Each row comes from the steps of one walk. Every step used is in the known rows, and no mark comes twice. Write the walk behind each row, first mark first.
Known rows
tavo, lonop: [-1.48  2.40 -1.48 -1.19 -0.43  0.72  0.18 -2.08 -0.89  0.31 -1.35  2.98
  2.77  1.07  1.66  0.19  1.36 -0.21 -4.00  4.27 -0.19]
taso, lolezat, tavo, lonop: [-2.22  4.21  0.19 -2.21 -0.44  1.95  0.27  0.60 -1.67  0.89 -0.92  3.30
  2.51 -0.30  0.40  0.08  1.11 -0.48 -6.55  2.56 -0.25]
tonis, lolezat, zurik, lonop: [ 4.30 -3.79  1.81 -0.46 -0.92 -1.98 -0.86 -0.65 -0.41 -1.17  0.96 -0.97
 -1.57  0.55  0.53  0.15 -0.07  1.18  0.78 -0.63  2.07]
zurik, lonop, taso, lolezat, vukem: [ 0.75  0.96  1.94  0.52 -0.29 -1.78 -1.61  0.85  1.22 -1.25  0.85 -0.50
 -0.51  0.36 -1.32  0.00  0.35 -0.49  1.02  1.41  2.09]
tonis, lolezat, zurik: [ 2.47 -1.99  0.48  1.44  0.42  0.55  0.08 -2.47 -2.07  0.36  1.31 -5.98
 -3.36  0.88  1.23 -0.95 -1.61  0.99  1.96  2.16 -1.83]
zurik, lonop: [ 2.51 -1.78 -0.38 -1.14 -0.82 -2.20 -0.83 -0.93  1.24 -0.45 -0.61  3.19
  0.59  0.42  0.66  0.90  0.46 -0.08 -1.40 -1.18  1.83]
lolezat, tonis: [-0.22  1.36 -0.06  0.82  1.14 -0.56 -0.93 -2.79  1.37  0.45 -0.97  2.99
 -0.30  0.54 -0.96  1.31 -0.82  0.93 -1.58 -1.12  2.08]
lonop, tonis: [-0.07 -0.28 -4.57 -2.04  1.62 -0.48  1.24 -1.40  1.10  0.74 -1.69  0.85
 -0.92 -0.92 -0.26 -0.29 -1.51  0.32  1.57  0.80 -1.93]
lolezat, tavo: [ 0.03  2.90  0.11 -1.77 -0.64  1.71  0.46 -0.85 -0.16  2.58 -0.88  0.55
  0.26 -0.23  0.05 -0.10 -1.09 -2.14 -4.05 -0.54 -4.83]
tonis, lolezat, taso: [-2.06  0.20  3.34  4.86  1.19  0.85  1.11 -0.46 -0.79  0.57  1.61 -1.09
  1.01  0.93  0.03  0.25  1.40  0.58  3.21 -2.61 -0.11]
taso, lolezat: [-1.64  1.99 -3.18  1.54  2.17  0.76 -0.18 -0.54 -0.50  0.84 -0.25 -0.26
 -1.93 -0.45  0.70  0.20 -1.07  0.74 -2.13  0.37  1.03]
zurik, lonop, tonis: [ 1.72 -2.13 -3.00 -3.13  0.67 -2.20  0.57  0.05  1.75 -0.55 -1.44  3.08
 -0.29 -1.14 -0.76  0.26 -0.58  0.76  1.40 -1.06  0.99]
lolezat, vukem: [ 2.25  1.99  0.46  0.34 -0.10 -0.96 -0.78 -2.97  0.91  0.37 -0.45 -1.40
 -0.42  1.07 -0.23 -0.42 -0.33 -1.27  0.07  4.48 -1.22]
vukem, lonop, tonis, lolezat, zurik: [ 2.11 -3.35 -0.96  0.37  0.33  1.19  0.83 -1.03 -2.07 -0.78  0.70 -4.56
 -3.31 -0.06  0.59 -0.80 -1.51  1.33  3.06  2.88 -0.15]
taso, lolezat, vukem, lonop, zurik: [ 0.03 -2.23 -5.33 -2.13 -2.17  1.19  2.24  1.90 -0.78 -0.79 -0.03  2.52
 -0.95 -1.31  1.04  0.39  1.57 -0.25 -1.02  6.05  2.21]
lolezat, tavo, lonop: [-1.39  3.72  0.40 -2.73 -1.29  1.73  0.43 -0.64 -1.31  1.12 -1.23  3.38
  3.26  0.31  0.75  0.04  1.25 -1.23 -6.12  2.98 -1.91]
tonis, lolezat: [ 0.45  0.11  0.39  2.18  1.06  0.21 -0.03 -1.35 -1.22  1.71  0.28 -3.64
 -0.46 -0.32  1.57 -0.74 -0.45  1.16 -0.42 -3.80 -1.51]
tonis, lolezat, vukem: [ 2.54  1.37  2.68  1.57  0.28 -1.04 -0.88 -1.78 -0.20  0.61  0.49 -3.91
 -0.53  0.31 -0.07 -0.99  0.01  0.01  0.49  0.93 -0.63]
tavo, luned: [ 0.99 -0.27 -5.20  0.49  1.73  1.64  0.73 -0.52  1.24  2.96 -1.70  1.09
  1.03  2.30  2.45 -0.41 -1.81 -3.10 -1.65  1.27 -5.03]
lonop, taso, lolezat: [-3.39  0.80 -1.74  1.39  0.89  0.33 -0.54  1.36  0.40 -0.12  0.59 -0.30
 -0.87 -0.13  0.15  0.32 -0.56  0.11  0.24 -1.81  0.36]

Which walk is each row?
[-1.61  0.31  1.38  0.96  0.88 -1.29 -1.75  0.94  1.70 -1.18  0.27  3.91
 -0.36 -0.23 -2.03  1.72 -0.17  1.75 -0.67 -4.17  5.36] -> zurik, lonop, taso, lolezat, tonis
[ 0.07 -1.79 -1.72  0.68  0.95  1.08  1.12  0.78 -1.20  0.07 -0.61 -1.73
 -0.32 -1.63  0.68 -0.50 -0.25  1.63  1.17 -2.69  0.97] -> vukem, lonop, tonis, lolezat
[-0.13  1.84  1.12  1.02  0.17 -0.99 -1.22  0.11  0.91 -0.67  0.68 -1.58
 -0.83  0.44 -1.11 -0.26 -0.08 -0.70  1.08  2.35  0.58] -> lonop, taso, lolezat, vukem
[ 0.51 -4.05  2.53 -0.43 -2.31 -1.91 -1.03  1.36  1.06 -1.76  1.62 -0.75
  0.26  1.04  0.03  0.34  0.50 -0.29  3.64 -3.25 -0.33] -> tonis, lolezat, zurik, lonop, taso
[-4.05  1.48 -1.25  0.58  0.39  0.49 -0.54  1.82 -0.20 -0.64  0.41  1.14
  0.66 -0.04  0.25  0.36  0.60  0.35 -1.16 -0.34  1.39] -> tavo, lonop, taso, lolezat
[ 2.17 -2.96 -2.57 -2.87  0.97 -1.91  0.47  0.52  0.80 -1.33 -0.50  1.38
 -2.25 -1.11 -1.17  0.05 -1.11  1.41  2.26  0.82  2.04] -> taso, lolezat, zurik, lonop, tonis
[ 0.32  2.31  2.28 -0.52 -0.25  1.62  0.40  0.25 -1.24  2.83  0.00 -2.06
  0.18 -1.00  0.19 -0.70 -0.77 -0.84 -3.63 -4.19 -4.29] -> tonis, lolezat, tavo
[-2.33  2.79  0.70 -1.10 -0.37  1.84  0.02  2.17 -0.13  1.58  0.20  0.33
 -0.17 -0.95 -0.79  0.05 -0.80 -1.53 -3.05 -2.79 -3.01] -> lonop, taso, lolezat, tavo
[ 0.36 -3.78  1.47 -1.01 -2.48 -1.92 -0.95  0.83  1.61 -1.88  1.15  0.52
  0.27  1.39 -0.02  0.62  0.35 -0.92  3.42 -1.40 -0.54] -> lolezat, zurik, lonop, taso
[ 2.74 -3.33 -2.41 -3.21  0.43 -2.02  0.55 -0.32  1.08 -1.17 -0.78  1.44
 -1.74 -0.76 -0.87  0.02 -1.05  0.98  2.68  1.11  0.88] -> lolezat, zurik, lonop, tonis
[ 0.97 -1.01 -0.68  1.66 -1.44  2.28  0.13 -0.12 -1.13 -1.54 -0.80  0.07
  0.72  0.17  0.83  0.40  0.98 -0.72 -0.61  4.16  3.23] -> tonis, lolezat, vukem, lonop
[-2.66  2.02  0.12 -0.92 -0.97  2.79  0.24  2.83 -0.52  0.72 -0.08  1.21
  0.30 -1.01 -0.66  0.43 -0.42 -1.74 -3.33 -1.70 -1.41] -> vukem, lonop, taso, lolezat, tavo
[-0.62  2.39  1.49  0.45 -0.18 -0.69 -1.26  0.43  0.51 -1.02  0.58 -0.54
  0.23  0.52 -1.03 -0.21  0.69 -0.53  0.03  3.23  1.37] -> tavo, lonop, taso, lolezat, vukem
[-2.35 -1.19  1.90  3.87  1.11  1.52  1.84  1.06 -0.78 -0.57  0.96  0.37
  1.17  0.01 -0.60  0.41  1.50  0.89  4.25 -1.83  1.58] -> vukem, lonop, tonis, lolezat, taso
[ 3.37 -0.03  2.56 -0.17  0.36 -2.22 -0.70 -0.29  0.51 -0.32  0.24 -2.40
 -0.50 -0.62 -1.16 -0.91  0.17  0.76  1.74 -0.29  0.98] -> zurik, lonop, tonis, lolezat, vukem
[ 2.55  0.89  1.72  0.37  0.83 -1.31 -0.39 -1.00  0.19  0.30  0.12 -3.56
 -0.79 -0.47 -0.87 -1.23 -0.32  0.51  1.82  0.60 -0.43] -> lonop, tonis, lolezat, vukem
[-3.27  1.00  2.57 -1.40 -2.35  0.68 -0.22  1.92 -0.05 -0.01  0.41  1.00
  3.62  0.53  0.27 -0.02  1.58 -1.22 -0.91 -2.45 -2.81] -> tonis, lolezat, tavo, lonop, taso
[-1.92 -1.90 -0.34  0.51 -2.83  1.14 -0.29  1.18  1.12 -2.12 -0.10  1.16
  1.86  1.16  0.19  0.81  1.14 -2.22  2.40  1.83  0.17] -> lolezat, vukem, lonop, taso
[-1.21 -1.30  3.25  3.11  1.27 -0.42  1.26  1.03 -0.09 -0.40  1.38  0.44
  1.02  0.02 -1.03  0.31  1.53  1.29  4.43 -3.78  1.52] -> zurik, lonop, tonis, lolezat, taso
[-0.35  0.03 -0.28 -0.29  1.34 -0.11  0.73  0.15 -1.27  0.75 -0.40 -1.65
  0.73 -1.36  0.58 -0.97  0.19  2.12  0.03 -2.83 -0.17] -> tavo, lonop, tonis, lolezat
